Each row was made from one walk, in order. Every step used is in the known rows, and no mark comes twice. Write each row's walk.
Known rows:
riboso/bulez/nefala:  -4 -18  14   4 -25  -9 -36   9   1   4  29  -8  16 -33 -52  -8  24  14  24  32 -31 -15  -2   2 -10  10  17
riboso/roni:  -6   3 -17  24  -9  -9   1   1  29 -16 -10   0  -3  -7   7 -17   7   9 -17  16   6  11  -5   7   8  -7  -1
mezu/nefala/bulez: -13 -37 -17 -23 -26  34 -58 -12  14  29  41 -13   5 -22   5  26 -13  29  -9  10  -9 -19   8  21  22  -2 -13
mezu/nefala/roni/luti:  -9   6 -45 -21  -7  49 -17 -34  37  33  -8 -25 -44 -14   4  52  41   6 -24  25  -8  11  23   8 -16   6  -7
nefala/nafir/luti:   2  11  17  36  12  13  71  22  -6  -4  -9 -37 -26  -4  12 -13 -28 -50 -10 -22  -8 -11 -22  16  -4 -19 -31
riboso/nafir/pinivi: -44   1  32   8 -24 -26  -5  27  19  13 -23  37  13 -24   6  21   5  -7 -29 -24 -35   1 -36  -9  13  19  -4
bulez/riboso/roni:  21   3 -42  31 -23 -28 -19  -7  26 -49  -1  18  31 -13   4 -33   6  -2 -19   2  23  -5  -3  12   9   3   5
roni/riboso/nafir/pinivi: -24  20  35 -16 -16 -47  14   9   2  29 -42  60   1 -11  25  30 -11  31 -21 -10 -12  12 -46  -4  30  11  12
riboso/roni/luti:  13  41 -20   1   5  -1  10 -29  39   5 -42 -18 -38  -8  -3  23  29  23 -24  20   1  38 -11   5  -9 -22 -15
pinivi/nafir/pufa: -19 -13  -7  19  26  15  34  -1 -28 -18 -25   6 -39  27  -5  15   7 -14 -13 -41   4  13  10  44  11 -12 -31
pufa/nafir/riboso/roni/luti:  33   6 -29 -17  58  -7  46 -36   4 -13 -45   3 -21  -3  29   1  32  34 -26 -24  33  65   2  -3 -14 -42 -32
bulez/nefala/nafir/riboso:  17  -5   8  18  14  37  31   5   0 -38  -6  -9  14  -2 -34 -22 -43 -17  11 -14  -6 -22 -13 -20 -16  -9 -32
mezu/nefala/nafir/riboso: -12 -30  10   7  10  37  17   7  -5 -25  12   2  12   0 -11   3 -43 -22 -31 -14  17 -10 -13 -13 -10   1 -42
pufa/nafir:  11 -38 -25  -8  -7   7  36  17 -16   0   4  31  -4 -48  33   1  20  21  -1  -5   8  -6 -11  12  12 -35 -18
roni/riboso:  20   8   5 -12 -23  -1  33   0  -4  18 -26  15 -16   2  16   7 -10  44  -4  19  11  -7 -24  13  26 -18  11
roni/riboso/bulez/nefala/mezu:  26  31  20 -50 -10  -6 -25  -6 -14  29  25   2 -15  13 -28 -22   9  50  52  50   4   3  13  -8  -1   3  30
roni/riboso/nafir:  -8   0  26  -3 -15 -11  15   1  -2  31 -32  52  -7  -2  21  20 -20  41 -18   9   8 -18 -27 -25  25  -6   8
pufa/nafir/riboso/bulez/nefala:  17 -59   1 -10  29 -12  -2  -5 -25 -17  29  10  34 -29 -12 -31  27  17  24 -13  -2  13  11  -4 -12  -6  -2
nafir/nefala/bulez/riboso/roni:  12  16 -27   9 -24 -29 -65   0  -5 -37  27  -8  54  27  12 -15 -28 -19   6   0  12  -4   6  -5  -3  18  16
pufa/nafir/riboso/bulez:   6 -36  25 -14  25  -9  19   2 -29 -12  20   0  17  -6  14 -24  34  -5  -2 -22  11  23   0  -8  -7  -7  10
nafir/riboso:   7 -19  13  19  -7  31  27   4  19 -21 -17 -29   6  20  -2 -18  -5   1 -23 -18  -4   3  -2  -5   5   1 -11
pinivi/nafir: -14 -11   1  -1   0   1  21  18  17  -5 -31  -8 -24  20   1  17  -1   2 -31  -6  26  11  29  30  17 -21 -20
pufa/nafir/riboso/bulez/nefala/mezu:  23 -18   9 -46  40   8  -5   4 -29  -7  42   1  11  -1  -9 -52  25  25  40  -6   7  23  36 -18 -23 -10   1
bulez/nefala/nafir/riboso/roni/luti:  29  47 -13   4  47  10  25 -38  22 -30 -38 -19 -12   9 -31  -3 -20   2  -3  -5   9  30 -14 -24 -36 -23 -38
bulez/riboso:  28 -14 -26  18 -47   2  -5   3  16 -37   3  12  24 -20  -4 -16   7  -4 -14  -3   0 -28 -11  15   9  -5  -2
mezu/nefala: -16 -48 -20   0 -33  17 -18  11   8   5  20  15   6 -35  -7  22  -4  22 -25  17  -3 -16   5  19  11   3 -26
pufa/nafir/riboso:  20 -46  -8  -4  24  17  49   6 -13 -21  -6   9   7 -11  31 -18  10  15 -13 -38  16  13   0   0   6 -26 -22
bulez/nefala/roni/riboso/nafir/luti:  -4  -9 -21  30  34 -15  25 -19  17  41 -23  -4 -25   9  20  -6 -11  15  12  -8  -3 -15  29  -1  11  17  13
roni/riboso/bulez/nefala:  18  -2  12 -18 -20 -26 -18 -12 -16  22  14  13   3 -15 -34  -3   8  45  34  40  -7  -5  -9   7   6   1  34
nafir/pinivi: -11  15   7  -2 -36 -13   9  22  15  -2 -15   1   3 -23   0  14  14  -4 -17  -9 -33  14 -35  26  12   7  -2
roni/riboso/bulez:   6  16  34 -18 -23 -23  -2  -5 -15  26   3   4  -6   6  -3   0  19  22   6  32   3   5 -22   5  13   0  45

Which walk is each row?
 23 -13 -50 -14   5 -43 -44   4 -36 -36  35  31  60  -4  47 -13 -12  -6  18 -14  37   6   9   0   0  -7   4 : pufa/nafir/nefala/bulez/riboso/roni
  4  14  18 -30 -16  18 -42   9   3  14  43 -16  -1  -5 -46 -28  21  15  44  40 -22  -4  22 -11 -14  10  15 : riboso/bulez/nefala/mezu
 10  27 -20   1 -13  16  24 -13  17  25 -21  -9 -33  22  33   3  14  12  10  21  11  -8   6   0  13   4  47 : nefala/roni/riboso
-12   1  -7  15 -14  12 -44  -5  21  11  36 -30   0 -13 -34 -13  47 -20  35  36 -34 -15  27  -9 -18  29  52 : riboso/bulez/nefala/roni
  9 -24  -2  30   3 -10 -23 -13  19  13   8 -15  25   1  28 -17 -17 -19 -20 -51 -12 -27   3   3  24   8  -5 : nefala/bulez/riboso/nafir/luti
 21   5 -11 -18 -20  36 -13  14  13   1  12  -9 -14  -6 -28 -19  -6  34  36  28 -13 -14  21   2  -6  -9 -18 : bulez/nefala/mezu
-22  26  24 -33   4  14   1  53 -25 -13 -14 -16 -23  70  -2  18 -27 -17  -4   8  31  23  57   0 -17  -1 -27 : pinivi/nafir/nefala/mezu
  7 -24 -64 -10 -16 -17 -88 -36  28 -20  49  13  41 -16  12 -12 -14  20 -14   3  27 -11  16  20  24   9  -2 : mezu/nefala/bulez/riboso/roni
  0   2  25  30  17  -9  17  10 -17   0  27 -41  -4 -18 -42 -21  -8 -48  24   0 -28 -10 -10  11 -26   1  -7 : riboso/bulez/nefala/nafir/luti
  5  26  23   4  21  -8  17 -24 -79   1  27  34 -11  -4 -39  -8 -11 -11  63   3 -17 -22 -53   1 -10  -1  14 : roni/riboso/bulez/nefala/nafir/pufa
-32 -31 -19  14  32  -7  11 -16   8  55  -7   9 -26  13  46  20 -16   9 -28 -11  15  -4  30   5  17  24   0 : mezu/nefala/roni/riboso/nafir/luti
 19 -48 -25  14  25  -9  70  20 -22   9  -4  -3 -21 -36  43 -10  16   5 -10 -34   7  14   4  41  12 -34 -34 : pufa/nafir/luti
  2   3  -8 -15 -14 -14 -48  18 -17 -27   5 -15  36  54   7  22 -31 -24  -5 -23  34  -5  39  19   5   5   0 : pinivi/nafir/nefala/bulez/riboso
 -5 -12  48   9   1   6  -8   1   5  -8  11 -38  16  26 -25 -25  21 -19 -15  -8 -15  17   0 -11  -8  18  22 : nafir/riboso/bulez
-41  12  -7   5   7  10   0  37  -5 -13 -23 -31 -13  64  10  32   1 -53 -10   5  23  12  63   1 -17  21  12 : pinivi/nafir/nefala/roni
-15  47  24   3 -26  -3  32  29   0 -13 -10   8  -3 -22   2  17 -12 -44  -8 -13 -23   1 -57   5  -2  -9 -13 : nefala/nafir/pinivi
 16  60  11   6  43  18  43 -32  20 -23 -49 -28 -26  30  -6   2 -11 -22 -31 -12  20  44 -28 -27 -30 -20 -29 : nefala/nafir/riboso/roni/luti
 20  29 -45  -5  -3  43   0 -34  41  23 -29 -36 -42 -18 -22  32  44  15  20  26 -28  -1  20  -3 -22  -6   2 : bulez/nefala/roni/luti
-22  37  34 -10 -20 -35 -18  20 -14 -10  28   7  23 -37 -44   6   3 -40  30  10 -42  -1 -45  -3 -18  14  12 : riboso/bulez/nefala/nafir/pinivi
-29  10  -2  25  27  19  25 -32 -28  28 -21  43 -32  28  33   5  10  -9  15 -24 -13 -21 -15 -24  11  22  29 : nefala/roni/riboso/nafir/pufa
-35 -23 -19 -10   0   7 -24 -14  11  45  -1  51 -11  -3  30  32  -7  24 -18  20  16 -24  19 -25  20  26  22 : mezu/nefala/roni/riboso/nafir
-10   7   5 -33  13 -29   5  16 -69  20  25  21   4  21  46  11  32 -22  39  26  25  16  11 -22 -18  14  65 : pufa/nafir/nefala/roni/riboso/bulez
-29 -22 -10 -25 -31 -31 -94 -11  20   9  34  52  62 -39  15  32 -14   4 -26 -37 -16 -17 -16   6  29  33  -8 : mezu/nefala/bulez/riboso/nafir/pinivi
 -2 -36  -9 -10  -7  -2  25  47 -54 -12   8  32  20 -22  23  21   0   0  12   3   7   2  -5  -4 -12 -13 -22 : pufa/nafir/nefala
-36  12  50  -9 -13  20 -21  53 -24  13   2  23  10  35   1  13 -33 -14   5  13 -14 -11   9 -54 -21  28 -16 : riboso/nafir/nefala/mezu
 26  15 -66 -32  -4  -7 -79 -67  34   4  16   0   9 -16   4  26  10  36 -23   4  24  22   8  24   5  -9 -17 : mezu/nefala/bulez/riboso/roni/luti
 24  15 -42   9 -18 -14 -55 -28  36 -24  23  -9  30   0  17 -32  -3   1   0  -6  16  -8   3  10  21  -3  20 : nefala/bulez/riboso/roni
 -7 -19  -2  21  32 -13  56  19  13   1 -39 -49 -41  30  13   4  -3 -12 -44 -35  27  26  44  59  18 -17 -38 : pinivi/nafir/luti
 -3  12  29   8 -16   3 -14  15 -16  -6  34  -2  10 -32 -53 -10  -4 -31  33  31 -24 -29 -21 -18 -23  -2  11 : riboso/bulez/nefala/nafir
 19  11 -40  -3  -7  11   6 -17  17  16 -11  -1 -18  -1   3  -3   6  36  34  32   2 -24  19   1   7  -1  30 : bulez/nefala/roni/riboso
-36  32  18   7   0  30 -11   5   3  29 -39  -4 -19  26   8  61  19 -34  -9  14 -27   2   9 -54 -40  32   6 : riboso/nafir/nefala/roni/luti
  6 -27  25  10   1   4 -26  -6   4 -14  20 -33  30   3 -50 -29  13   5  15  -1 -26   2   9  -9 -14  20  11 : nafir/riboso/bulez/nefala
  4 -11   0   7 -26   1 -60 -15  24   6  16  26  38 -10  16  -3 -11  -1  -7 -22 -10 -48 -11 -23  25   9  13 : nefala/bulez/riboso/nafir
 -6 -20  16   4  30  13  34   9  17 -28 -40 -30 -13  54  -1  -4 -12  -2 -43 -36  36  27  43  17   8 -12 -23 : pinivi/nafir/riboso
 -9  19  66  12  13  17  16   8 -16 -21  17 -33  11  23 -23 -24  -4 -61  -4 -10  -8  -1 -25 -35 -22   7  16 : nefala/nafir/riboso/bulez
 14  -6  -7  40  14  10  52  15  -6 -10   0 -27 -13 -25 -22 -15 -37 -25  15 -10 -14 -21 -11  19  -9 -22 -48 : bulez/nefala/nafir/luti
  9   5  -4  14 -19  23  14  17   0 -20   8  11   1 -36 -34  -2 -33 -10  23  17 -16 -39 -24  -8 -11 -18 -27 : bulez/nefala/nafir
  0  54  36 -33 -11 -56  -1   4 -34   6  12  29  10 -20 -27   8 -12  -6  39  18 -15   6 -55  -1  -7   3  27 : roni/riboso/bulez/nefala/nafir/pinivi
 -1 -14  25  23  21 -26  46  -1  -6  42 -40  11 -21  10  36   4 -26  25 -25 -20   6   0  -9   2  26  -3 -12 : roni/riboso/nafir/luti
 -7  33  13  -8  -7  -4  -7 -14   1  32   9 -18 -23  28  15  -7  41  -9  20  37   3   1   8 -10   5  21  82 : nefala/roni/riboso/bulez
  3  -3  -4  31  19  -1  12  -9  31 -32 -19 -21  12  27   3 -35  -6   2 -30 -16  15  28   7  -6   0   6  -5 : nafir/riboso/roni
